Each row was made from one small tree. Brackets hold a mark, then the marks that hang from it, in alphabetical order. Every link used is in the known rows. Write each row's tree.
Known rows
[satul kiped]: [ 0.28 -0.25  0.37 -0.16 -0.24  0.03  0.07 -0.23  0.32 -0.04 -0.39 -0.14
 -0.16  0.48 -0.11 -0.14  0.38  0.14  0.16  0.17  0.28  0.41]
[nogi [bukop sigo]]: [ 0.38 -0.28  0.24 -0.07 -0.34 -0.04  0.16 -0.13  0.36  0.21 -0.01 -0.19
 -0.13  0.42  0.01 -0.36  0.65 -0.17 -0.15  0.10  0.15  0.36]
[kiped satul]: [ 0.25 -0.40  0.27 -0.21 -0.29  0.11  0.11 -0.28  0.36  0.07 -0.26 -0.14
 -0.13  0.45 -0.08 -0.16  0.23 -0.11  0.18  0.15  0.16  0.44]
[berum nalu]: [ 0.28 -0.24  0.36 -0.16 -0.32  0.10  0.12 -0.28  0.37  0.15 -0.36 -0.06
 -0.19  0.40 -0.02  0.17 -0.06 -0.07  0.16 -0.04  0.18  0.36]
[sigo [bukop nalu]]: [ 0.22 -0.25  0.54 -0.22 -0.30  0.15  0.13 -0.21  0.38  0.22 -0.15 -0.09
 -0.18  0.38 -0.06  0.29  0.21  0.04  0.07  0.08  0.32  0.35]
[nalu berum [bukop [sigo valiv]] satul]: [ 0.29 -0.59 -0.11  0.01  0.02  0.12  0.14 -0.03  0.41  0.09  0.04 -0.07
 -0.26  0.56  0.22 -0.73  0.55 -0.36 -0.18 -0.44  0.13  0.32]
[bukop [nalu berum [satul kiped]] sigo]: [ 0.10 -0.50 -0.10 -0.19 -0.10  0.17  0.12 -0.14  0.37  0.07 -0.11 -0.14
 -0.37  0.57 -0.03 -0.40  0.41 -0.12  0.05 -0.03  0.36  0.43]
[fito resi]: [ 0.38 -0.27  0.33 -0.08 -0.11  0.08  0.11 -0.15  0.31  0.17 -0.20 -0.16
 -0.14  0.41  0.02 -0.03 -0.02 -0.13  0.16  0.20  0.23  0.38]
[bukop [nalu berum] [sigo valiv]]: [ 0.28 -0.46 -0.20 -0.12 -0.14  0.16  0.12  0.07  0.42  0.19 -0.02 -0.01
 -0.28  0.40  0.07 -0.48  0.31 -0.01 -0.18 -0.30  0.28  0.29]
[satul fito kiped [nalu [bukop sigo]]]: [ 0.28 -0.18  0.43  0.17 -0.33  0.14  0.14 -0.06  0.09  0.15 -0.03 -0.42
 -0.14  0.38  0.09 -0.65  0.27  0.21  0.06  0.21  0.11  0.14]
[satul [fito resi] kiped [nalu berum bukop]]: [ 0.23 -0.15  0.38  0.23 -0.08  0.20  0.06 -0.01  0.04  0.02 -0.13 -0.39
 -0.21  0.52  0.15 -0.49 -0.04  0.14  0.16  0.29  0.19  0.04]
[berum [nalu [bukop sigo] [satul fito kiped]]]: [ 0.14 -0.35  0.23 -0.07 -0.27  0.18  0.19 -0.21  0.22  0.11 -0.13 -0.31
 -0.34  0.46  0.12 -0.47  0.13 -0.05  0.15  0.01  0.17  0.28]
[nogi [bukop [nalu satul]]]: [ 0.01 -0.40  0.29 -0.18 -0.15  0.03  0.16 -0.16  0.56  0.24  0.04 -0.15
 -0.30  0.40 -0.13  0.11  0.35  0.08  0.05  0.16  0.48  0.47]
[resi fito]: [ 0.39 -0.34  0.37 -0.12 -0.33  0.16  0.12 -0.17  0.33  0.07 -0.29 -0.18
 -0.14  0.51 -0.01  0.13  0.31  0.12  0.00 -0.09  0.23  0.30]
[satul [fito resi] kiped nalu]: [ 0.20 -0.14  0.45  0.01 -0.18  0.17  0.09  0.00  0.12  0.15 -0.13 -0.36
 -0.14  0.32 -0.08 -0.25 -0.19  0.47  0.32  0.50  0.21  0.18]
[berum [nalu [bukop sigo] satul]]: [ 0.22 -0.39  0.20 -0.04 -0.20  0.13  0.21 -0.32  0.36  0.22 -0.07 -0.16
 -0.27  0.48  0.18 -0.25  0.11 -0.52  0.07 -0.19  0.10  0.38]
[bukop [sigo valiv]]: [ 0.40 -0.41  0.03 -0.14 -0.20  0.07  0.15  0.00  0.41  0.18 -0.07 -0.05
 -0.13  0.33  0.02 -0.50  0.39 -0.01 -0.10 -0.21  0.12  0.37]
[satul [fito resi] [nalu [bukop sigo]]]: [ 0.38 -0.20  0.38  0.23 -0.19  0.19  0.18  0.02  0.08  0.35  0.16 -0.43
 -0.13  0.31  0.20 -0.55 -0.12 -0.07  0.06  0.23  0.06  0.10]
[doga [sigo [bukop [nalu satul]] valiv]]: [ 0.06 -0.38  0.25 -0.32 -0.06  0.10  0.15 -0.13  0.61  0.16  0.02  0.01
 -0.25  0.45 -0.14 -0.02  0.11  0.39  0.04 -0.06  0.42  0.45]
[nalu berum bukop]: [ 0.41 -0.33  0.33  0.11 -0.15  0.06  0.07 -0.19  0.29  0.00 -0.31 -0.14
 -0.19  0.63  0.17 -0.26  0.47 -0.31 -0.10 -0.16  0.18  0.28]
[berum [nalu bukop [satul fito kiped]]]: [ 0.06 -0.32  0.42 -0.07 -0.22  0.17  0.15 -0.25  0.26  0.03 -0.27 -0.28
 -0.34  0.48  0.04 -0.16  0.03  0.13  0.25  0.07  0.28  0.30]
[bukop [nalu berum [satul [fito resi] kiped]]]: [ 0.04 -0.44  0.06 -0.15  0.01  0.26  0.10  0.01  0.27  0.08 -0.14 -0.24
 -0.41  0.50 -0.05 -0.21 -0.06  0.27  0.23  0.26  0.48  0.31]
[satul kiped [nalu berum bukop]]: [ 0.22 -0.18  0.40  0.18 -0.14  0.10  0.03 -0.20  0.20 -0.07 -0.23 -0.22
 -0.16  0.59  0.10 -0.41  0.33 -0.04  0.09  0.06  0.18  0.16]

Write each row's tree
[ 0.01 -0.39  0.22 -0.20 -0.03  0.22  0.15 -0.02  0.31  0.16 -0.08 -0.28
 -0.37  0.37 -0.11 -0.10 -0.18  0.37  0.33  0.41  0.51  0.38] -> [bukop [nalu [satul [fito resi] kiped]]]
[ 0.23 -0.20  0.45  0.21 -0.22  0.15  0.04 -0.05  0.09 -0.01 -0.22 -0.33
 -0.19  0.53  0.08 -0.48  0.31  0.29  0.07  0.14  0.18  0.08] -> [satul fito kiped [nalu berum bukop]]
[ 0.15 -0.38  0.27 -0.17 -0.05  0.16  0.12 -0.06  0.26  0.08 -0.18 -0.30
 -0.27  0.43 -0.08 -0.22  0.03  0.27  0.32  0.37  0.33  0.38] -> [nalu [satul [fito resi] kiped]]
[ 0.06 -0.55 -0.24 -0.17 -0.05  0.10  0.16  0.08  0.55  0.22  0.21 -0.06
 -0.35  0.43  0.03 -0.50  0.58 -0.05 -0.21 -0.21  0.35  0.34] -> [nogi [bukop [nalu berum satul] [sigo valiv]]]
[ 0.31 -0.31  0.25  0.18 -0.23  0.15  0.16  0.14  0.23  0.30  0.17 -0.28
 -0.13  0.24  0.15 -0.70  0.18  0.26 -0.09 -0.10  0.06  0.10] -> [satul fito [nalu [bukop [sigo valiv]]]]
[ 0.15 -0.31  0.35 -0.27 -0.20  0.17  0.13 -0.06  0.46  0.20 -0.06  0.00
 -0.18  0.30 -0.05  0.09  0.20  0.23  0.01 -0.10  0.35  0.30] -> [sigo [bukop nalu] valiv]
[ 0.11 -0.57 -0.12 -0.24 -0.05  0.15  0.19  0.00  0.55  0.29  0.14 -0.05
 -0.31  0.30 -0.03 -0.34  0.21  0.07  0.00 -0.21  0.34  0.46] -> [bukop [nalu satul] [sigo valiv]]
[ 0.15 -0.43  0.34 -0.19 -0.27  0.17  0.16 -0.16  0.37  0.22 -0.25 -0.17
 -0.29  0.37 -0.07  0.12 -0.10  0.20  0.21  0.00  0.20  0.38] -> [berum [nalu [satul fito]]]
[ 0.20 -0.31  0.28  0.18 -0.13  0.29  0.10 -0.06  0.08  0.14  0.00 -0.38
 -0.16  0.49  0.17 -0.53 -0.19 -0.09  0.19  0.27  0.07  0.06] -> [kiped [satul [fito resi] [nalu berum bukop]]]
[ 0.33 -0.22  0.41  0.28 -0.09  0.20  0.09  0.03  0.09  0.19 -0.04 -0.34
 -0.17  0.46  0.20 -0.36 -0.12  0.01  0.07  0.16  0.13  0.04] -> [satul [fito resi] [nalu berum bukop]]
[ 0.18 -0.52 -0.15 -0.05  0.03  0.11  0.11 -0.07  0.35 -0.07 -0.03 -0.13
 -0.29  0.61  0.17 -0.88  0.65 -0.22 -0.08 -0.30  0.20  0.31] -> [nalu berum [bukop [sigo valiv]] [satul kiped]]
[ 0.10 -0.42  0.10 -0.17 -0.19  0.05  0.20 -0.11  0.51  0.31  0.18 -0.19
 -0.30  0.38 -0.06 -0.21  0.47 -0.12 -0.06  0.10  0.36  0.46] -> [nogi [bukop [nalu satul] sigo]]
[ 0.05 -0.35  0.32 -0.24 -0.26  0.17  0.13 -0.20  0.31  0.06 -0.33 -0.21
 -0.33  0.42 -0.12 -0.02 -0.01  0.33  0.31  0.14  0.26  0.37] -> [berum [nalu [satul fito kiped]]]
[ 0.13 -0.52  0.10 -0.15 -0.06  0.15  0.10 -0.13  0.48  0.14 -0.17 -0.05
 -0.34  0.53 -0.05  0.04  0.23 -0.05  0.06 -0.09  0.39  0.45] -> [bukop [nalu berum satul]]
[ 0.19 -0.45  0.30  0.02 -0.10  0.14  0.08 -0.11  0.23 -0.08 -0.28 -0.27
 -0.32  0.64  0.08 -0.45  0.51  0.09  0.06  0.01  0.28  0.28] -> [nalu berum bukop [satul fito kiped]]
[ 0.17 -0.48  0.07 -0.06 -0.17  0.21  0.22 -0.02  0.34  0.25  0.04 -0.18
 -0.31  0.33  0.18 -0.51  0.04  0.00 -0.01 -0.30  0.12  0.24] -> [berum [nalu [bukop [sigo valiv]] [satul fito]]]
[ 0.19 -0.37  0.19 -0.22 -0.15  0.20  0.08 -0.02  0.42  0.12 -0.11  0.05
 -0.22  0.44  0.02 -0.03  0.31  0.13 -0.09 -0.23  0.30  0.24] -> [sigo [bukop [nalu berum]] valiv]
[ 0.15 -0.43  0.35 -0.19 -0.19  0.10  0.11 -0.11  0.32  0.04 -0.27 -0.25
 -0.27  0.45 -0.15 -0.19  0.35  0.40  0.21  0.21  0.30  0.42] -> [nalu [satul fito kiped]]
[ 0.11 -0.47  0.31 -0.24 -0.12  0.20  0.11 -0.20  0.43  0.15 -0.12 -0.05
 -0.29  0.55 -0.02  0.18  0.33 -0.13  0.05 -0.09  0.31  0.37] -> [sigo [bukop [nalu berum satul]]]
[ 0.09 -0.42  0.04 -0.20 -0.09  0.24  0.20  0.01  0.26  0.24  0.05 -0.34
 -0.37  0.35 -0.05 -0.39 -0.07  0.18  0.23  0.34  0.40  0.36] -> [bukop [nalu [satul [fito resi] kiped]] sigo]
[ 0.10 -0.41  0.09 -0.13 -0.13  0.16  0.24  0.06  0.35  0.41  0.27 -0.34
 -0.34  0.30 -0.01 -0.31  0.08  0.07  0.02  0.32  0.39  0.33] -> [nogi [bukop [nalu [satul [fito resi]]] sigo]]
[ 0.20 -0.42 -0.07  0.08 -0.15  0.21  0.11 -0.06  0.27  0.10  0.14 -0.18
 -0.12  0.47  0.20 -0.90  0.27 -0.28 -0.05 -0.21 -0.04  0.13] -> [kiped [satul [nalu berum [bukop [sigo valiv]]]]]
[ 0.28 -0.52  0.31  0.08 -0.10  0.13  0.11 -0.08  0.28  0.08 -0.19 -0.22
 -0.29  0.59  0.13 -0.30  0.43 -0.04 -0.03 -0.12  0.22  0.29] -> [nalu berum bukop [satul fito]]
[ 0.23 -0.23  0.36  0.05 -0.27  0.15  0.03  0.00  0.15  0.02 -0.29 -0.27
 -0.18  0.47 -0.08 -0.32  0.25  0.48  0.13  0.20  0.18  0.15] -> [satul fito kiped [nalu berum]]
[ 0.21 -0.39 -0.16 -0.11 -0.18  0.08  0.13  0.11  0.46  0.20  0.10 -0.06
 -0.28  0.39  0.06 -0.55  0.55  0.01 -0.29 -0.18  0.33  0.25] -> [nogi [bukop [nalu berum] [sigo valiv]]]
[ 0.23 -0.20  0.28  0.06 -0.13  0.21  0.04  0.04  0.09  0.06 -0.19 -0.31
 -0.18  0.45 -0.01 -0.37 -0.08  0.36  0.22  0.36  0.17  0.11] -> [satul [fito resi] kiped [nalu berum]]
[ 0.03 -0.49  0.13 -0.17 -0.12  0.20  0.09 -0.02  0.33  0.04 -0.25 -0.21
 -0.41  0.51 -0.11 -0.16  0.27  0.39  0.14  0.12  0.46  0.36] -> [bukop [nalu berum [satul fito kiped]]]
[ 0.40 -0.25  0.21  0.28 -0.15  0.23  0.14  0.07  0.04  0.27  0.10 -0.38
 -0.17  0.45  0.27 -0.66 -0.01 -0.19 -0.04  0.10  0.01  0.03] -> [satul [fito resi] [nalu berum [bukop sigo]]]
[ 0.09 -0.44  0.10 -0.27 -0.02  0.13  0.11 -0.09  0.57  0.08 -0.05  0.04
 -0.29  0.59 -0.08 -0.15  0.23  0.27 -0.07 -0.18  0.37  0.38] -> [doga [sigo [bukop [nalu berum satul]] valiv]]
[ 0.30 -0.30  0.09 -0.03 -0.23  0.13  0.18 -0.14  0.36  0.17 -0.06 -0.08
 -0.21  0.36  0.23 -0.46  0.08 -0.27 -0.06 -0.35  0.09  0.24] -> [berum [nalu [bukop [sigo valiv]]]]
